Known rows, with every step that occurs
linoriv fizem: [ 1.65 -1.33 -0.88  1.91 -1.35  1.74  2.81  1.13 -2.64 -5.61  3.32 -1.74
  2.16 -0.80  0.73 -1.16  1.21 -2.86 -1.17 -2.74  1.51  1.07]
pago fizem tilu nozigu nukez: [ 1.47 -0.31 -0.42  1.46  4.16 -2.00 -4.03  2.37 -4.14  0.08  1.80  0.46
  0.77  1.44  2.19  2.38 -3.53 -1.44  1.83 -4.23 -0.03 -0.19]
fata nozigu tilu: [ 0.61 -1.45 -0.67 -2.52  7.13 -1.07 -1.95  2.67 -1.57 -2.56  1.09  2.86
 -1.54  2.06  2.52  4.78  1.14 -1.32  2.56 -5.60 -3.29 -0.34]
selusi nozigu tilu fizem nukez: [ 2.22 -1.02 -0.40  2.25 -0.47 -1.40 -1.18  2.94 -3.22 -6.66  1.59  2.61
  4.44  1.25  1.97  1.50  3.58 -0.87  2.21 -1.07 -3.39  0.62]
miri nozigu pago fizem tilu: [ 2.51  2.75  1.09  0.42  3.98 -2.66 -2.28 -0.13 -1.85 -0.13  0.83  0.04
  0.84  4.14 -3.14  4.70 -2.79 -1.90  1.31 -4.33  0.11 -1.35]
nukez fizem linoriv: [ 3.86  0.45 -4.88  4.07 -1.55 -1.02  3.02  2.07 -1.91 -3.78  0.86 -0.81
  1.77 -2.72  0.21  1.00 -0.77 -0.89 -0.90 -4.81  2.75 -1.31]
selusi nozigu tilu: [ 0.95  0.37 -0.47 -0.86  5.24 -2.39 -3.06  3.02 -2.33 -3.54  0.86  4.23
  1.13  2.04  0.02  3.12  0.85 -1.65  3.00 -1.58 -3.12  0.07]
tilu fizem nukez: [ 3.28 -2.79 -0.75  5.81 -8.41  2.11  2.13  2.25 -2.58 -6.50  1.79 -1.56
  4.09 -0.40  3.62 -1.18  4.54 -0.42 -0.83 -2.33  0.92  1.79]
linoriv fizem tilu nozigu pago: [ 0.40 -1.20  3.11  1.13  2.94 -1.89 -0.47 -0.19 -2.61 -2.46  3.99 -0.97
  2.75  1.85 -0.28  2.93 -1.47 -2.81  0.84 -3.58 -1.42 -0.36]
nukez fizem tilu nozigu: [ 1.80  0.49 -1.49  0.87  2.12 -3.34 -3.62  2.71 -2.86 -2.67  2.06  0.96
  1.58 -1.36 -0.66  2.10 -1.40 -1.85  1.58 -4.24 -0.68  0.18]
fata nozigu nukez: [ 1.65 -0.40 -2.06 -2.04  3.53  0.12 -0.13  2.83 -1.44 -2.14 -0.57  1.78
 -1.34  0.42  2.33  3.81  1.59 -2.57  1.30 -6.37 -1.69  1.35]
nukez fizem tilu nozigu pago: [ 2.28  0.59  0.03 -0.33  0.83 -4.36 -3.01  0.45 -1.36 -2.67  2.39 -0.42
  2.38  0.28 -1.62  3.41 -0.37 -1.94  1.22 -3.92 -1.23 -0.59]
miri nozigu tilu: [ 0.36  0.90  0.64 -0.88  6.64 -1.59 -2.46  2.53 -2.60 -1.27  1.09  2.98
  0.99  3.08 -1.66  4.00 -1.97 -0.26  2.70 -3.24 -0.67 -0.45]
fizem nukez nozigu pago: [ 3.88  1.92 -0.06  3.61 -3.69 -2.73  0.08  2.73 -1.64 -2.57 -0.96 -1.23
  0.68  3.15  0.47  0.67  1.73 -2.12  0.21 -3.13 -2.17 -0.28]
linoriv fizem tilu: [ 0.42 -1.70 -0.95  2.27  1.50 -0.29  0.14  0.77 -3.73 -3.78  4.02 -0.78
  1.75  0.25  0.11  0.11 -1.91 -2.42 -0.28 -4.22  0.25 -0.47]
fizem nukez nozigu: [ 3.14  1.73 -2.15  5.22 -2.21 -1.57 -0.61  5.46 -3.34 -2.56 -1.29  0.55
 -0.32  1.14  1.61 -1.12  0.56 -1.99  0.68 -3.57 -1.45  0.62]
selusi nozigu nukez fizem tilu: [ 2.68  1.86 -3.88 -0.55  0.84 -3.24 -2.25  2.80 -3.09 -4.65  0.29  2.43
  2.81 -0.97 -1.26  1.71  0.54 -2.79  1.66 -3.24 -2.17  0.79]
pago fizem: [ 3.11 -0.11 -2.47  2.10 -0.27  0.73 -0.78  2.16 -2.73 -2.89  1.36 -1.19
 -0.26  0.31  1.96 -0.51 -0.30 -1.79 -0.40 -2.97  2.46  0.34]
pago fizem nukez nozigu tilu: [ 4.08  0.90 -2.88  3.93 -1.08 -1.71 -1.23  3.99 -4.65 -4.14  1.02 -1.20
  1.21  1.74  3.30 -1.69 -0.02 -1.19  0.50 -2.99 -1.06 -0.76]
selusi nozigu pago fizem nukez: [ 4.50  2.34 -0.41  2.58 -2.27 -2.05 -0.85  1.18 -1.73 -4.65  0.21 -0.30
  2.00  2.96  0.57  1.49  3.03 -3.14  0.32 -2.11 -2.28  0.28]
selusi nozigu tilu fizem linoriv: [ 1.86 -1.00 -0.69  2.04  3.84 -1.82  0.35  2.54 -2.44 -4.43  0.97  3.71
  3.74  0.52  0.98  4.01  0.73 -0.55  2.88 -1.79 -1.89 -0.94]

Rows
[ 4.40  2.95 -0.49  1.36  3.42 -4.18  1.39  1.64 -0.59 -0.08 -1.59 -0.67
 -0.24  1.95 -1.86  4.00 -2.50 -2.63  1.42 -3.10  0.14 -2.73] -> nukez nozigu pago fizem linoriv
[ 2.27 -0.48 -3.86 -1.54 -2.54 -2.32 -0.89  0.51 -2.39 -3.80  2.08 -1.09
  3.20 -0.83 -0.43  1.07 -0.13 -1.03 -0.18 -4.49  0.34 -0.19] -> nozigu nukez fizem tilu
[ 2.47  0.62 -1.31  3.31 -0.49 -2.71 -1.38  4.50 -3.57 -3.11  0.08  0.69
  0.93  2.54  2.10 -0.17  0.57 -0.72  1.38 -2.99 -2.96 -0.56] -> fizem nukez nozigu tilu
[ 1.23  1.03 -0.26 -1.98  6.76 -4.11 -2.31  3.89 -1.75 -1.17 -0.41  2.77
 -0.34  1.77 -1.40  3.09 -1.80 -1.35  3.40 -1.90 -2.15 -1.41] -> nukez nozigu tilu
[ 3.34  2.81  0.16 -0.76  4.13 -5.31 -2.12  1.24 -1.03 -0.17 -0.69 -0.16
 -0.55  2.88 -2.74  3.81 -2.65 -3.03  2.01 -2.99 -1.41 -2.32] -> nukez nozigu pago fizem tilu
[ 4.16  2.98  0.21 -0.98  2.23 -4.06 -0.38  1.51 -0.26 -1.41 -1.19 -0.91
 -0.22  2.15 -2.45  2.95 -0.63 -3.36  1.47 -2.05 -0.62 -1.34] -> nukez nozigu pago fizem
[ 0.96 -4.03  1.00 -1.04 -0.27 -0.22  0.08  0.20 -1.25 -5.22  3.45  0.20
  4.15  1.37  1.76  2.66  2.48  0.94  1.44 -1.31 -0.27 -0.65] -> nozigu tilu fizem
[ 2.10  0.23 -0.06  1.27  1.60 -1.77  0.70  3.11 -2.09 -1.24  0.36  0.53
  2.87 -1.36  1.52  3.51 -0.65 -1.32  1.61 -3.71  0.42  1.13] -> tilu nozigu nukez fizem linoriv
[ 4.36 -0.75  0.60  4.02 -6.98 -0.96  2.44  1.68 -1.45 -5.85  0.32 -1.90
  4.33  0.66  1.21  0.56  4.14 -1.41  0.24 -1.72 -0.79  0.59] -> tilu fizem nukez nozigu pago
[ 2.02  2.46 -2.77 -0.61  2.16 -2.37 -1.63  2.34 -3.43 -2.33  0.60  1.29
  2.73  0.02 -3.08  2.64 -2.35 -1.51  1.33 -4.94  0.37  0.34] -> miri nozigu nukez fizem tilu
[ 1.43  1.96 -0.74 -0.38  2.96 -0.41 -0.63  2.73 -2.46 -0.73 -0.62  1.88
  1.20  1.42 -2.00  3.04 -1.58 -1.62  1.56 -4.00  0.96  1.33] -> miri nozigu nukez
[ 4.69  1.84 -3.43  5.42 -2.40 -0.84 -0.73  4.66 -4.53 -3.65 -0.08 -1.43
  0.22  0.60  2.97 -2.47 -0.04 -2.21 -0.10 -3.34  0.10  0.22] -> pago fizem nukez nozigu
[ 1.26 -4.07  0.16  1.87  1.25 -0.53  2.31  0.32 -1.60 -3.60  2.92  0.54
  4.18  1.12  2.47  3.92  0.14  1.83  1.37 -2.73  0.68 -2.37] -> nozigu tilu fizem linoriv
[ 1.71 -4.17  0.37  1.95 -4.09  0.12  0.48  0.79 -2.50 -6.38  3.65 -0.82
  5.13  1.99  3.73  0.77  3.69  1.41  0.53 -1.85 -1.22 -0.38] -> nozigu tilu fizem nukez
[ 2.84 -0.12  0.86 -0.27 -0.39 -2.70 -1.65 -2.48 -0.33 -1.18  2.36 -2.62
  0.87  4.34 -0.55  3.65 -0.74 -1.60 -0.25 -3.69  0.16 -2.33] -> nozigu pago fizem tilu
[ 3.17  0.53 -1.74  5.16 -3.53  0.10  2.84  3.80 -4.43 -6.40  1.80 -2.00
  2.59 -0.44  1.63 -3.15  1.32 -3.23 -0.95 -3.10 -0.84  0.92] -> linoriv fizem nukez nozigu
[ 1.38 -0.14 -0.17  2.68  5.30 -1.89 -4.61  2.89 -4.11  0.27  1.84  0.96
 -0.53  1.37  1.88  2.20 -3.79 -1.71  2.04 -4.21  0.07 -0.37] -> pago fizem tilu nozigu
[ 1.86 -0.44  0.22 -1.47  3.90 -3.30 -0.64  3.32 -1.66 -3.36  0.20  2.15
  2.16  0.49 -0.96  2.96 -0.24 -1.08  3.39 -1.05 -1.77 -0.97] -> nukez nozigu tilu fizem
[ 2.09 -0.44 -0.51  0.94  5.36 -3.46  1.15  3.39 -2.05 -2.12 -0.24  2.38
  2.17  0.32 -0.45  3.96 -2.04 -0.32  3.30 -2.24 -1.09 -2.34] -> nukez nozigu tilu fizem linoriv
[ 1.85 -2.84 -0.60  0.50  1.49  0.03 -0.06  2.57 -2.58 -5.72  1.91  1.38
  1.69  1.24  4.66  3.10  3.87 -0.59  1.89 -5.21 -3.65  0.28] -> fata nozigu tilu fizem nukez
[ 2.64 -1.41 -1.44  5.69 -6.16  2.06  3.21  2.05 -4.12 -7.04  3.51 -3.15
  3.33  0.03  3.20 -3.52  2.71 -2.31 -2.38 -3.44  0.32  1.38] -> linoriv fizem nukez
[-0.88 -0.91  1.68  0.19  6.15 -2.93 -4.93  2.46 -2.98  2.15  1.16  2.71
  0.24  2.25  0.65  4.79 -3.92 -1.06  3.07 -4.58 -1.64  0.16] -> fizem tilu nozigu nukez
